Each row was made from one walk, in order. Every step used is in the known rows, and no mark comes twice. Write each row's walk.
Known rows
f-u-a: [ -8  36  31  -6 -22 -32   2 -28   9  -8   6  25  22  15  -1  15  -7   2
   9   0  11   9   0   0 -24 -30  44   1  14  16  10]
s-a-u-n: [  7  10   9 -18 -28 -21  15  -6  17 -25 -20  16   4   3  -5  12  13  -8
 -17   2  16   8 -13  -7 -50 -28   9   4  14  12  17]
b-p-y-s-a-u-f: [-24   9  12  -6 -37   1  30 -29  -4  -6 -17  38  24  -1  -9  18  20  21
 -11  12   4  13   6 -23 -45  -6  19  29  22  20   8]
a-u-n: [ 10  -7  14 -18 -23 -19  18 -12  19 -10 -18  12  10   4  -7   3   7  -7
 -10  -3  20   7 -14  -2 -39 -32  22  -1  10   7  30]
d-p-y-s: [-16   2   8   3 -35  -5  20 -22   9  16   7  23  11 -26 -10   2   3  17
  -7  10  10 -10  -5  12 -12  -4  25   9  12  28  18]
b-p-y-s: [-16  -2  12  12 -28  -3  11 -31   1   9   2  14  24  -7 -14  -1  13  27
  -2  14  11  -8   1   2 -16   0  25  18  12  24  14]
q-y: [ -1   9  19   3 -37 -10   0 -20   0  16  12   7  26  -1  -3  10   4   8
   3  -8   9  -6  -4  -4 -16 -16  26 -10   9  12  10]
n-u-a-s-y: [  9  35  28  -4 -28 -26  -7 -54 -14  -4  20  21  11  21 -27  -4  10   1
   9 -23   7  -4   2  12 -23 -31  28  22  29  45  11]
b-p-y-s-e: [-15  -3  15   4 -36 -18   9 -38  11   2  20  14  34   5 -14   1  13  37
  -4   4  10  -6  -3   3  -8   8  18  16  20  28   4]
s-e: [ -5  11  20  -5 -38 -31   6 -27  11 -12  27   9  27  15  -7   3   2  10
  -6 -11   9  -3 -13   5  -8  -9  16  -4  22  24   3]
n-u-a-s: [  5  30  22  -8 -31 -24  -3 -52 -20   1   4  14  16  16 -25  13   9   5
  11  -8   2 -12   2   0 -21 -25  37  16  22  39   5]
p-y: [ -7  10  21   5 -27  -8  12 -18   1   5  -1   7  20  -9  -7  11   1   9
  -6  -2  18 -12  -4  -6 -23 -14  27   2  13  19  17]
j-q-y: [  8   7  20  -7 -43 -10   3 -18  -3  20  13  11  10   0  -2   5   7  -4
   1  -3   6  -4   3   2  -4 -22  34 -22  19   6   7]
y-s-n-u-f: [-24  16  19   0 -40  12  26 -41 -31  14  18  25  15 -10 -20   9 -11   9
  -1  -7 -11  21   2 -18 -22 -11   4   1  32  32   1]
b-p-y-q: [-12   5  24  15 -15 -26  23 -26  -7   2  -9  13  20  -1 -13   4  29   5
  -6   0  35   6  -8   5 -14   3  28  23   7  12  15]
a-s-n-u: [ -5  22  24  10 -30 -10   8 -36 -27   4  16   3   3  -7 -25   8   2   2
   1 -22   1 -11 -10 -10 -24 -17   8   7  34  36   2]
f-u: [-11  20  25   8 -30 -23  13 -20   9  -7  10  17  18   3   9  15  -5  -4
   2  -3   8  -2  -9   4 -17 -23  28  -5  13  17  14]
n-s: [  2  18  18   0 -29   4  12 -28 -14  10  18   5  18   1  -6   0   1   6
   5   9  17   6 -25   4 -22 -19  21   2   9  22  18]
j-q-y-s: [  0   2  10 -12 -50   0  -1 -24  -5  28  22  19  11  -6   1   2   0   3
   6   9 -11  -1   4   4   0 -14  35 -25  19  11   3]
q-y-s: [ -9   5   9   0 -45   1  -2 -25  -5  23  17  15  30  -9   1   6  -1  16
   6   3  -7  -5   0  -2 -12  -9  28 -12  12  17   6]
d-p-y-q: [-14   9  21   7 -19 -26  30 -17   5  10  -8  19   9 -19  -9   4  20  -5
 -10   1  37   6 -15  15 -13  -4  29  13   5  15  19]
d-p-y-s-n-u: [-20   6  19  13 -31   8  23 -36 -14  21   9   9   7 -39 -28   5   4  23
 -11   1   7   9   3  -2 -22  -3   7  12  31  33  14]
d-p-y-s-a-u: [-13  11   6 -11 -36  -5  24 -18  12  -3 -12  27  12 -25  -3  12  16  12
 -17  14   8   9  -2   0 -40 -12  19  19  20  24  18]
p-b: [-12  15  16  -3 -33 -24  20 -37   8   8  25   7   8   3   0   3   6  -5
  -2  -6   5  -4 -18   1 -12 -17  30   3  18   5  11]
q-y-s-a-u-n: [  2   5   3 -23 -43  -5   3 -15  10   1  -9  20  18 -10  -3  16   9   8
  -8  10   0   7  -2 -15 -48 -21  16  -7   9  10  13]
n-u-a: [  3  29  26  -5 -28 -18   2 -46 -16  -1   7  10  25  12 -23   8   6  11
   0  -1   7  13  14   0 -23 -26  31  15  19  29  14]
j-q: [  5   8  18  -8 -36 -16  11 -15   1   3  11  16  -3   3  -2  -2   2 -13
  -3   3   3  -1  -6  11  -4 -23  31 -12  24  14   9]
q-y-s-e: [ -9   7  13  -9 -53 -17  -5 -34   3  15  35  12  41   4  -5   6  -2  27
   3  -3  -7  -2  -1  -1  -6  -1  22 -14  20  21  -2]
j-q-y-s-e: [  1   5  15 -20 -57 -18  -5 -30   4  22  35  19  22   4  -3   3  -1  14
   6   0  -9   0   1   7   4  -8  31 -29  27  15  -7]
s-n: [-13  17  24   7 -21 -10  14 -14 -10  -1  12   7   6  -7 -14   0  -6   0
  -6 -15  12   6 -17  -8 -22 -16   9  -4  26  17   6]

Write each row's walk
[ -5  37  29  -8 -25 -38  -1 -32   2  -7   6  28  16  17  -6  16  -6  -2
  21 -11   6 -16 -12  -1 -21 -30  50   5  19  28   3]
f-u-a-s
[ -3  32  36  -2 -19 -12   8 -41 -22  -1   8   8  17   3 -34   7   0   9
  -2 -10  11  26   7 -12 -32 -21  16  10  30  24   8]
s-n-u-a
[ 18   8  25 -20 -11 -14  24 -27   2   0   0  19   4   9  -6 -12  20 -16
  -2  -1  44  40 -34  16 -45 -30  17   7   2   8  42]
a-u-n-s-y-q
[ -2   8  22  -2 -25 -28  10  -8  25  -8   2  18   6   2   2  14  -9  -7
  -1  -3  17  -8 -17   2 -24 -29  26 -10   4  13  18]
f-u-n
[ -8   1  20  19 -21 -11  13 -26   1  -1  -3  10  22   0 -15   5  18  19
  -8   0  27 -10   0  -3 -19  -6  20  23  12  19  19]
b-p-y
[ -1  30  22  -5 -29  -9  10 -12   9 -13   8  16   1  -5   5  19  -4   0
  -1  15  19   1 -28  -6 -46 -27  10  -5   2  21  11]
f-u-n-s-a
[-10   5  20  10 -26 -14  21 -18  14   8  -3  12   9 -17 -14   6  11  10
 -12  -3  27 -11  -9  10 -13 -12  21  11  10  24  21]
d-p-y
[ -3  -5   6 -10 -25  -5  14 -19  18 -14 -24  23   9  -8 -14  12  25  19
 -15  16  16   4  -2 -12 -51  -9  13  22  11  14  18]
b-p-y-s-a-u-n
[ -9   8  20 -14 -33 -12  32 -24  -3  -2 -13  30  22  15  -1  14   4  -6
  -3 -11  10  20  -5 -10 -31 -30  29   8  17  11  22]
a-u-f
[  2  30  21 -11 -28 -31  -3 -30  -6   0   5  20  11  13 -19   5  -1   3
  14 -13   9 -15 -11   0 -19 -26  45   8  17  31   2]
u-a-s
[ -9  18   4 -20 -42  -8  14 -21  -2 -16  -1  24  19  -3   2   9   8   1
 -11  12 -13  16  -4  -3 -38 -15  19  10  23  19   9]
y-s-a-u
[  3  31  26 -20 -35 -47  -7 -38   3 -10  20  19  23  28 -23   6   0  14
   9 -20  10 -18 -13   3 -13 -17  38   8  25  35  -6]
u-a-s-e
[-20  13  24   5 -45  17  15 -40 -34  32  18  19  25 -14 -20  16  -5  19
   5 -11 -10  17   8 -27 -23  -9   6  -9  27  25  -2]
q-y-s-n-u-f
[ -4  30  20 -16 -34   5  32 -25 -18  -8  -2  29  18   8   0  18  10   4
  -3   5  12  25 -16 -17 -51 -27  12  13  17  21  15]
n-s-a-u-f
[ 16  -2  16 -20 -22  -1  17 -22   3   2  -8   5  11   4  -9   3   6   2
   1   9  29  15 -29  -1 -44 -33  20   3   3   8  38]
a-u-n-s
[ -4  47  36  -6 -17 -52   4 -36  -2  -8  12  39   9  23  -5   3   4 -19
  20 -21  18   8 -19  18 -17 -28  47  10  16  25   7]
f-u-a-s-y-q
[ -2  32  16  -2 -34   1  12 -22 -11  -7  18   8  11  -3  -2   8   6   5
  -4  12  11   6 -22  -2 -37 -15   7   7  13  28   7]
n-s-a
[  5  31  28 -13 -37 -41  -9 -57  -8  -8  22  13  30  26 -31  11   8  16
   9 -17   2 -10   1   2 -16 -18  33  13  31  42  -4]
n-u-a-s-e
[-14  25   2  -7 -43  -6   9 -20  -4 -12  17  22  11  -8   1   5  -1   2
  -8  12 -11   0  -7   0 -20  -6  15   2  18  30  -4]
y-s-a
[-12  11  21   9 -39  11   4 -41 -28  26  23   4  26 -21 -20  10  -1  21
   2  -4 -10  14   8 -15 -23  -7   8 -10  26  23   5]
q-y-s-n-u
[ -4  22  25   2 -23 -28  18 -24  -1  -3  17  23  12  11  -4 -14  11 -19
  -4 -17  22  20 -18  23 -10 -15  17   6  12  19  15]
s-y-q
[-15  21  29   5 -35  -6  23 -38 -35   7   9  21   5  -1 -25  16  -2   0
   6 -26   0  -6 -11 -20 -23 -19   8   8  36  39  -4]
a-s-n-u-f
[  7  19  28  -2 -18  -6  13 -22  19  -1  24  19   0   4   0  -3  -5  -1
   6  -2  29   8 -33  13 -36 -35  13  -2   5  20  30]
f-u-n-s-y
[-17  19  32   8 -31   1  28 -36 -27   7  10  19  12   0 -23  13  -1   2
  -5 -16   6  19   2 -19 -26 -18  -1   5  31  29   5]
s-n-u-f
[ -3  20   7 -13 -54  -2  -4 -18  -5  11  20  22   7 -12   1   9   5   2
  -2  15 -15  -3   7  -1 -15 -14  26 -21  24  15 -11]
j-q-y-s-a
[  7  41  32  -7 -23 -38   2 -56 -23  -1  13  25  10  20 -26  -3  21 -14
   8 -21  19  13  -6  18 -20 -21  34  23  21  39   9]
n-u-a-s-y-q
